Each row was made from one small tree. The marks that hang from a mark follow it in brackets, in alphabetical order. Every link used is in the known rows. Write each row's tree.
Known rows
L(N(S(K)) Q): [-0.829  0.112 -1.087 -1.928 -0.447 -2.002  2.802  0.263  1.858  0.118
 -0.242 -0.027 -0.807 -0.422 -2.651  0.460 -1.509 -1.231 -0.509 -2.745
 -0.824 -0.590  0.475]
Z(L(N(S) Q)): [-1.443 -1.149 -0.910 -0.718  0.161 -0.766  2.995  0.052  0.407  0.283
 -1.187  0.574  1.043 -1.110 -2.450  1.793 -2.085 -0.261 -0.070 -2.381
 -0.536 -1.882 -0.093]
Z(L(N Q Y)): [-1.515 -1.860 -0.844 -1.787  0.967  2.044  3.449  0.044  0.476  0.139
 -1.065  0.930  1.728 -1.609 -2.248  0.803 -2.969  2.311  0.100 -1.946
 -0.426 -2.086 -1.157]
Z(L(Q)): [-0.603 -1.503 -0.667 -0.143  0.872  1.992  0.666  0.631  0.273 -0.831
 -0.722  0.881  1.530 -1.741 -1.401  1.516 -2.436  0.035 -0.263 -0.953
 -0.495 -1.539 -1.144]
Z(L(N Y(S))): [-3.010 -1.988 -1.163 -1.430  0.388  2.096  2.790 -1.401 -0.749 -0.138
 -0.371  0.739  2.677 -0.385 -2.054 -0.780 -1.939  2.203 -0.114 -1.235
 -0.017 -1.643 -0.053]
Y(S(N)): [-1.774 -0.129 -1.307 -1.181 -1.723  0.231  0.284  0.027  0.061 -0.143
  1.379  0.501  1.653  0.712 -1.124 -0.975 -0.607 -0.303 -0.411  0.084
  0.478 -1.132  0.266]
S(K(L) Q): [ 0.919 -0.366 -0.853 -0.745 -0.063 -1.355 -1.809 -0.322  2.010 -0.967
 -0.839 -0.583  0.499  0.280 -1.165 -0.099  1.884 -0.127 -0.066  0.569
 -1.211 -1.633  1.354]
K(L S): [-0.340 -1.113 -0.797  0.946 -0.823 -1.763 -0.390  1.054  1.330 -1.592
 -0.046  1.304  0.816  1.536 -1.338  1.360  3.248  0.151  0.744  0.228
 -0.796 -0.682 -0.031]
L(N(S(Q)) Y): [-0.916  0.287 -0.482 -2.053 -0.964 -1.774  2.678 -0.975  0.550  2.653
 -1.891 -0.463 -0.411  1.559 -1.913  0.333  0.752  3.001  1.012 -0.758
 -0.157 -0.809  0.215]
Y(L(N Q)): [ 0.985  0.173 -0.399 -0.040 -0.602  0.811  3.393  0.496  0.766  0.260
 -0.414 -0.292 -1.653 -1.306 -1.137  2.002 -2.255  1.435 -0.515 -1.304
 -0.008 -1.589 -1.917]
L(Y): [-0.764 -0.306 -0.103 -1.233  0.212  1.395  0.608  0.009  0.653  0.513
 -0.172 -0.227  0.495  0.423 -0.484 -0.227  0.173  2.372  0.363 -0.042
 -0.133  0.148 -0.897]
Z(L(N(S) Q Y)): [-2.173 -1.514 -0.920 -1.961  0.451  0.387  3.650 -0.026  0.957  0.736
 -1.304  0.544  1.566 -0.668 -2.897  1.489 -1.920  1.778  0.426 -2.280
 -0.791 -1.753 -0.855]
L(N Q Y): [-0.344 -0.857 -0.600 -2.301 -0.129  1.024  3.701  0.236  1.350  0.608
 -0.572  0.493 -0.372 -0.825 -1.774 -0.196 -1.892  3.085  0.038 -1.881
 -0.064 -1.059 -1.318]
K(L(N Q Y) S): [-0.520 -2.014 -1.325 -1.021 -0.994 -0.646  2.865  1.340  2.531 -0.794
 -0.450  1.631  0.508  0.808 -2.984  1.226  1.588  2.797  0.821 -1.514
 -0.816 -1.662 -1.218]
K(L(N Q Y(S))): [-0.524 -2.619 -1.686 -1.508 -0.899  0.742  2.574 -0.234  1.554 -1.179
  0.472  0.348  0.907  0.278 -2.256 -1.102  0.088  3.240  0.006 -1.449
 -0.350 -2.425 -0.971]
L(N(S(K)) Q Y): [-1.759 -0.235 -1.094 -3.410 -0.121 -0.638  3.530  0.029  2.546  0.643
 -0.329 -0.236 -0.298  0.046 -3.153  0.088 -1.356  1.180 -0.130 -2.632
 -0.840 -0.400 -0.479]
Y(S(N(L) Q)): [-0.587 -0.816 -2.164 -3.183 -2.446 -0.685 -0.429 -0.735  0.451  1.336
  0.145  0.936  0.737  1.429 -1.361  0.279 -0.306  0.779  0.281  1.931
  0.322 -2.209 -0.771]
N(L(Q Y)): [ 0.163 -1.775 -1.247 -4.072  0.034  1.231  1.156  0.119  1.503  0.879
 -0.033  0.787 -0.520 -0.031 -1.230  1.382 -1.399  2.301  0.804  0.752
 -0.561 -1.057 -3.421]
S(K): [-0.700  0.434 -0.451 -1.102  0.617  0.121 -0.461  0.008  0.910 -1.020
  0.503 -0.177  0.247 -0.438 -0.745 -0.590 -0.395 -1.531 -0.640 -0.494
 -0.757  0.386  0.839]
S(K(L(Y)) N Q): [-0.587 -0.197 -1.433 -2.732 -0.870 -1.178 -0.774  0.808  3.198 -0.063
 -0.573 -0.282  2.193  0.950 -1.940  0.221  2.026  1.363  0.171  0.759
 -1.192 -2.747  1.144]
S(N(L)): [-0.642 -0.399 -1.122 -3.039 -1.081 -1.441  0.234  0.390  1.008  1.002
  0.359  0.985  0.800  0.743 -0.375  1.501 -0.194 -0.727  0.498  1.182
 -0.262 -1.619 -0.759]

Write each row's tree
[-2.792 -2.039 -1.661 -2.455 -0.251  3.150  1.588  0.735  0.978 -0.425
  0.456  1.099  3.475 -0.806 -2.779  0.491 -2.729  1.995 -0.175 -0.718
 -0.229 -2.508 -1.832] : Z(L(Q Y(S(N))))
[-2.225 -0.733 -2.257 -4.040 -1.312 -0.128 -0.362 -0.305  1.251 -0.520
  1.778  0.989  1.652  0.753 -1.737 -0.568 -1.261 -1.833 -0.791  0.758
 -0.377 -1.160 -0.136] : Y(S(K N(L)))
[-1.007 -1.453 -1.368 -2.138 -0.645  3.012  1.238  0.178  1.023 -0.222
  0.947  0.237  0.344 -0.115 -2.034 -0.927 -1.660  3.035 -0.285 -0.481
  0.123 -0.698 -2.563] : L(Q Y(S))
[ 0.587 -0.671 -0.717 -0.016 -1.299 -4.082  1.086 -0.599  0.829  0.731
 -1.611 -0.502 -0.313  1.474 -1.248  0.568  3.015  0.982  0.757 -0.653
 -0.703 -2.188  1.641] : K(L(N(S(Q))))
[-0.482 -0.949 -1.826 -1.206 -1.094 -0.891  0.072 -1.314  0.902 -1.162
 -0.192 -0.128  0.687  0.592 -1.955 -1.868  0.681  0.284 -0.667 -0.214
 -0.518 -2.128  1.715] : Y(S(K(L(N)) Q))
[-0.684 -1.132 -1.508 -4.493 -0.971  0.312  1.302  1.062  2.136  1.182
  0.369  1.249  0.769  0.322 -1.472  1.715 -1.475  1.548  0.600  0.711
 -0.316 -1.962 -2.538] : S(N(L(Q Y)))
[-0.110  1.629 -0.645 -0.747 -0.944 -1.838  2.042 -0.723  0.806  1.525
 -1.384 -1.192 -1.389  0.527 -1.909  1.877 -0.109  0.415 -0.079 -0.688
 -0.682 -1.103  0.101] : Y(L(N(S(K Q))))
[-1.528 -1.234 -2.300 -2.031 -1.516  0.012 -0.143  0.937  2.441 -2.310
  1.882  0.551  2.190  0.071 -2.554 -1.013 -0.382 -1.164 -1.232 -0.700
 -0.795 -2.421  0.302] : Y(S(K(L(Q)) N))
[-0.380  0.933 -0.173  0.207 -1.080 -1.565  3.052 -0.308 -0.262  1.196
 -0.581 -1.050 -1.231  0.530 -1.033  2.022 -0.015  0.613  0.176 -1.079
 -0.348 -0.679 -0.533] : Y(L(N(S)))
[-0.559 -0.212 -1.132 -1.745 -0.442 -2.349 -0.884 -0.187  2.443  0.532
 -1.204 -1.086  0.550  1.804 -2.195  0.544  3.109  1.149  0.588  0.190
 -1.554 -0.932  0.829] : N(S(K(L(Y)) Q))
[ 0.784 -0.919 -0.978  0.668 -1.386 -2.121 -1.232  0.731  1.510 -0.333
 -1.303  1.220  0.309  1.770 -1.658  1.790  3.806  1.104  1.119  1.003
 -0.687 -1.315 -0.086] : K(L S(Q))
[-0.248 -0.554 -1.231 -4.025 -1.111 -1.897  0.147 -0.972  0.935  3.103
 -1.543 -0.225 -0.754  2.398 -1.488  2.067  1.611  2.480  1.755  1.773
 -0.621 -0.678 -1.939] : N(L(Y) S(Q))
[-2.292 -1.602 -1.223 -1.729 -0.037  1.849  2.255 -1.572 -0.647  0.703
 -1.265  0.748  2.283 -0.203 -2.457 -0.401 -1.638  3.190  0.124 -0.555
  0.151 -2.239 -0.060] : Z(L(N Y(S(Q))))
[-0.878 -0.686 -1.748 -2.982 -1.859 -1.302  1.000  1.892  1.992  0.460
  0.361  2.712  0.450  1.051 -2.273  3.102 -0.113 -0.501  0.752  0.551
 -0.311 -1.234 -2.320] : K(S(N(L(Q))))
[-0.896 -0.639 -1.082 -1.730 -0.993  1.776  0.150 -1.077  0.123  1.154
 -0.405 -0.198  0.560  1.043 -1.384 -1.245  0.165  3.655  0.203  1.012
  0.408 -0.536 -1.129] : L(Y(S(Q)))
[-0.851 -1.462 -0.687 -0.520  0.664  0.905  2.786  0.045  0.162 -0.377
 -1.035  1.008  1.240 -1.969 -1.865  1.167 -2.918  0.270 -0.181 -2.122
 -0.264 -2.131 -0.337] : Z(L(N Q))
[-0.333 -0.506 -1.522 -1.829 -0.665 -1.028 -0.137  1.865  3.371 -2.030
  0.944  0.275  1.860 -0.457 -1.962  0.476  0.063 -1.670 -0.712 -0.834
 -1.354 -2.438  0.664] : S(K(L(Q)) N)
[-2.071 -0.973 -1.013 -2.085 -0.729  1.179  2.970 -1.368 -0.022  0.312
  0.358  0.186  0.814  0.582 -1.600 -1.895 -0.914  2.926 -0.189 -1.015
  0.343 -0.609 -0.252] : L(N Y(S))
[-0.381 -0.018 -1.431 -3.819 -0.713 -3.033 -0.926 -0.958  1.351  1.830
 -1.088 -0.023 -1.000  1.525 -1.724  1.889  0.824 -0.946  0.724  1.172
 -1.147 -0.496 -0.329] : N(L S(K Q))
[-1.086 -1.433 -1.696 -1.726 -1.702 -0.455  1.170  2.611  3.264 -0.805
  0.369  1.882  2.085  1.368 -2.967  2.029  1.952  2.078  0.845 -0.226
 -0.935 -2.257 -1.718] : K(L(Q Y) S(N))
[-1.063 -0.822 -1.583 -2.908 -0.337  0.012  0.429  1.923  3.623 -1.601
  0.824  0.267  2.305 -0.106 -2.338  0.178  0.294  0.265 -0.383 -0.648
 -1.553 -2.325 -0.065] : S(K(L(Q Y)) N)
[-1.962 -1.184 -1.755 -3.293 -0.329  2.068  3.239 -0.461  1.809 -0.697
  0.843  0.261  0.364 -0.628 -3.007 -1.824 -2.888  2.040 -0.936 -2.174
 -0.214 -0.966 -0.850] : L(N Q Y(S(K)))
[-1.409 -2.099 -2.212 -5.153 -0.318  2.119  0.742 -0.477  1.827 -0.457
  1.096  0.807  0.085  0.147 -2.307 -0.081 -2.098  1.369 -0.170  0.415
 -0.741 -0.790 -3.049] : N(L(Q Y(S(K))))
[ 0.235 -1.709 -1.319  0.119 -1.303 -1.949  2.251  1.279  1.999 -1.465
 -0.323  1.890 -0.046  0.367 -2.463  1.558  1.437  0.543  0.539 -1.534
 -0.688 -1.650 -0.435] : K(L(N Q) S)
[-1.211  0.332 -1.128 -0.729 -0.526  2.050  0.134 -0.556  0.452 -1.242
  1.532 -0.872  0.073 -0.200 -1.469 -0.034 -1.398 -0.256 -1.245  0.194
 -0.370 -0.281 -1.217] : Y(L S(K))
[-1.974 -0.979 -1.249 -1.567  0.776 -0.585  2.737  0.023  1.119 -0.429
 -0.869  0.477  1.232 -1.412 -2.982  1.250 -2.508 -1.464 -0.519 -2.770
 -1.075 -1.640  0.544] : Z(L(N(S(K)) Q))
[-1.995 -0.475 -1.359 -4.765  0.064 -1.364  0.227 -0.582  1.860  1.013
  0.122 -0.193  0.072  1.544 -1.940  1.064  0.669 -0.035  0.702  0.546
 -1.445  0.360 -1.255] : N(L(Y) S(K))
[-0.495 -0.111 -1.685 -0.988 -2.214  2.060  1.514  1.083  0.920 -0.381
  1.392  0.032  0.450 -0.331 -1.934  1.425 -2.139  0.914 -0.966 -0.044
  0.248 -2.371 -2.518] : Y(L(Q) S(N))
[ 0.591  0.031 -1.277 -3.310 -1.643 -1.888 -0.350  0.092  1.063  2.152
 -1.009  0.972  0.201  1.109 -0.756  1.925  0.051  0.400  0.793  2.068
 -0.078 -2.410 -0.536] : S(N(L) Q)
[-1.405 -0.697 -2.050 -5.557 -0.362  0.409  0.807  1.150  3.182  0.140
  0.814  1.000  1.113 -0.133 -2.279  1.198 -1.978 -0.204 -0.100  0.162
 -1.094 -1.599 -1.907] : S(K N(L(Q Y)))
[ 0.070 -0.594 -0.923 -2.065  0.065 -1.151  0.575 -0.824  2.142 -0.042
 -1.455 -0.477  0.532  0.459 -1.938 -0.527  1.434  2.095  0.240 -0.308
 -1.124 -1.972  1.551] : S(K(L(N Y)) Q)
[-0.346 -0.792 -0.740 -0.689  0.432 -1.724  0.766 -0.329  1.588 -1.823
  0.024 -0.259  0.697 -0.178 -1.179 -0.978  0.933 -1.197 -0.504 -1.366
 -1.185 -1.286  2.032] : S(K(L(N)))
